What can hang from each mark
guder: kibos
rulatum: kibos
kibos: guder rulatum seto
nirod: gupi mogov
gupi: seto
mogov: guder seto
seto: gupi kibos

Known rows, with every way that one mark hangs from another
mogov{guder seto{gupi kibos}}: .12	-.38	-.27	-.11	.26	-.01	-.29	-.01	-.04	.03	.07	.05	-.17	.13	-.47	-.10	.10	.19	-.24	.13
rulatum{kibos{guder seto{gupi}}}: .05	.03	.02	-.08	-.06	-.06	-.08	-.13	-.09	-.05	-.12	-.21	.08	-.40	.15	.22	-.07	.19	.06	-.07
kibos{guder seto}: -.05	-.04	.05	.19	-.21	-.14	-.03	-.04	.00	-.23	-.16	-.09	.00	-.30	.13	.24	.07	.01	.20	-.03
rulatum{kibos{guder seto}}: .07	.07	.15	.10	-.15	-.04	.12	.04	.04	.01	-.10	-.20	.03	-.35	.22	.28	.00	.07	.23	-.19
seto{kibos}: .05	-.21	-.08	.24	-.02	.12	.08	.07	-.21	.03	.03	-.22	-.17	-.11	-.12	.02	.06	-.10	-.18	-.01
nirod{gupi mogov{guder}}: -.16	.02	.09	.02	-.03	-.10	-.13	.19	-.06	.05	.36	.06	-.15	.22	-.06	.30	.06	-.16	-.02	.39
gupi{seto{kibos}}: .11	-.15	.02	.29	.00	.04	.00	.06	-.03	-.05	.09	.02	-.11	-.14	-.04	-.16	.13	-.24	-.11	-.14
mogov{guder{kibos{rulatum seto{gupi}}}}: -.12	-.10	-.08	.19	-.08	-.14	.11	-.15	.03	-.02	-.10	-.04	.01	.05	-.03	.18	-.01	.16	-.07	.08
nirod{gupi{seto{kibos}} mogov}: -.01	.13	.22	.01	.03	.04	-.01	.10	-.04	.07	.35	.17	.06	.07	.10	-.17	-.03	-.31	-.10	.08
gupi{seto{kibos{guder}}}: .21	-.15	.11	.11	.01	.00	-.06	.12	.01	-.09	.00	-.01	-.07	-.21	-.04	-.10	.07	-.16	.06	-.28
guder{kibos}: -.09	.15	.03	.39	-.25	-.01	.14	.21	-.10	-.08	-.05	-.24	-.31	-.07	.02	.23	-.01	-.10	-.17	-.08
kibos{seto}: -.17	-.05	-.03	.38	-.22	-.09	.04	-.08	-.04	-.18	-.08	-.06	-.03	-.24	.15	.19	.12	-.05	.03	.12
mogov{guder}: -.05	-.26	-.10	.31	-.06	-.10	-.11	.15	-.05	-.05	.11	-.09	-.32	.00	-.19	.29	.22	-.07	-.05	.18
nirod{mogov{seto}}: -.05	.34	-.07	-.07	-.12	.06	-.04	.14	.06	-.03	.04	.04	-.06	.04	.03	-.08	.10	-.02	.03	.08
kibos{guder rulatum seto{gupi}}: -.06	-.01	-.08	-.12	-.03	-.06	-.07	-.31	-.04	-.18	-.30	-.01	.23	-.24	.18	.02	-.09	.19	.15	-.01
kibos{rulatum seto{gupi}}: -.15	-.04	-.16	.06	-.06	-.02	-.02	-.36	-.07	-.13	-.19	.02	.20	-.19	.18	-.04	-.02	.12	.00	.13
seto{gupi kibos{rulatum}}: .05	-.20	-.20	-.09	.15	.20	.03	-.20	-.25	.08	-.09	-.14	.06	-.05	-.08	-.21	-.09	.07	-.21	-.01
nirod{gupi mogov{guder{kibos{rulatum}} seto}}: -.09	.36	.16	-.24	.06	-.03	.12	.22	.28	.19	.14	.23	-.02	.55	.01	.04	-.10	-.03	.08	.04

Rows
-.03	.02	.06	.03	-.12	-.04	.13	-.14	.08	-.13	-.27	-.03	.17	-.19	.26	.08	.00	.04	.32	-.14 -> kibos{guder rulatum seto}
.21	-.07	-.16	-.49	.29	.14	-.12	-.15	.01	.04	-.26	.03	.15	.00	-.15	-.34	-.14	.26	.02	-.22 -> mogov{seto{gupi kibos{guder rulatum}}}
-.05	.03	-.07	.14	-.10	-.02	-.02	-.19	-.14	.00	-.02	-.19	.05	-.34	.14	.16	-.02	.12	-.11	.07 -> rulatum{kibos{seto{gupi}}}
.17	-.13	.02	-.13	.10	.19	.18	.02	-.10	.09	-.18	-.19	.03	-.05	.00	-.09	-.07	.02	.12	-.28 -> seto{kibos{guder rulatum}}
-.15	.35	.07	-.19	.01	-.01	-.18	.09	.09	-.02	.17	.23	.02	.19	.09	-.02	-.05	-.10	.02	.20 -> nirod{gupi mogov{seto}}
.16	-.18	-.10	-.29	.18	.16	-.03	-.16	-.22	.03	-.20	-.18	.10	-.12	-.09	-.17	-.15	.16	-.06	-.14 -> seto{gupi kibos{guder rulatum}}
-.02	.29	-.11	-.27	.03	.00	.04	.09	.14	.14	.01	.07	-.02	.34	-.13	-.10	-.04	.18	-.05	.05 -> nirod{mogov{guder{kibos{rulatum}} seto{gupi}}}
.10	.20	.18	-.44	.15	.08	-.10	.14	.03	.08	.13	.11	.08	.18	-.03	-.11	-.13	-.01	.07	-.03 -> nirod{gupi mogov{seto{kibos{guder}}}}
.12	-.10	.03	.14	.06	.14	.16	-.04	.06	.06	-.02	.09	.06	-.04	.08	-.31	.06	-.20	.03	-.26 -> gupi{seto{kibos{rulatum}}}
-.15	.18	.07	.33	-.26	.00	.38	-.05	.08	-.03	-.22	-.09	.06	-.03	.25	.11	-.04	-.02	.08	-.15 -> guder{kibos{rulatum seto}}
.15	-.26	-.14	-.11	.24	.11	.08	.04	.17	.20	-.03	.09	-.05	.29	-.26	-.18	.11	.07	.07	-.11 -> mogov{guder seto{kibos{rulatum}}}
.03	-.04	.20	-.13	.18	.04	.10	.07	.12	.24	.36	.28	.13	.34	.01	-.18	.02	-.26	.07	.06 -> nirod{gupi{seto{kibos{rulatum}}} mogov{guder}}
-.15	.12	-.05	.17	-.16	-.03	.16	-.22	-.06	-.09	-.23	-.09	.11	-.09	.17	.04	-.12	.12	-.10	-.01 -> guder{kibos{rulatum seto{gupi}}}
.23	-.07	.13	-.07	.10	.09	.10	.01	.09	.01	-.11	.05	.10	-.09	.08	-.26	-.01	-.12	.18	-.40 -> gupi{seto{kibos{guder rulatum}}}
-.23	.22	.25	.07	-.14	-.11	.30	.06	.15	.14	.17	.10	.11	.34	.20	.25	-.07	-.06	.12	.18 -> nirod{gupi mogov{guder{kibos{rulatum seto}}}}
.07	.11	-.21	-.27	.09	.15	-.11	-.03	-.16	.07	.08	-.04	.03	.03	-.18	-.31	-.02	.13	-.21	.12 -> nirod{mogov{seto{gupi kibos}}}
-.06	-.08	-.08	.02	-.11	-.16	-.23	-.21	-.13	-.27	-.18	-.08	.05	-.37	.06	.17	-.01	.15	.02	.11 -> kibos{guder seto{gupi}}
.12	-.11	.25	-.03	.15	-.06	-.20	.08	.03	-.09	.12	.17	.01	-.07	.01	-.05	-.08	-.22	.01	-.16 -> nirod{gupi{seto{kibos{guder}}}}
.00	.01	-.04	.21	-.05	-.14	-.03	.30	.21	-.01	-.01	.02	-.35	.22	-.25	.19	.12	.04	-.07	-.05 -> mogov{guder{kibos} seto}
-.16	.07	-.06	.33	-.25	-.14	.01	-.12	-.14	-.19	-.11	-.16	-.06	-.21	.06	.19	-.05	.09	-.24	.10 -> guder{kibos{seto{gupi}}}
.02	-.06	.05	-.21	.20	.01	-.10	.18	.07	.20	.35	.19	-.05	.40	-.24	-.02	.03	-.04	-.05	.23 -> nirod{gupi mogov{guder seto{kibos}}}
.11	-.06	-.21	-.41	.25	.14	-.02	-.04	.02	.24	.09	.06	.09	.29	-.26	-.31	.03	.20	-.06	.12 -> nirod{mogov{guder seto{gupi kibos{rulatum}}}}
-.12	.07	.19	.08	-.02	-.19	-.20	.18	.13	-.03	.41	.29	-.09	.19	.03	.12	.13	-.29	.03	.28 -> nirod{gupi{seto} mogov{guder}}
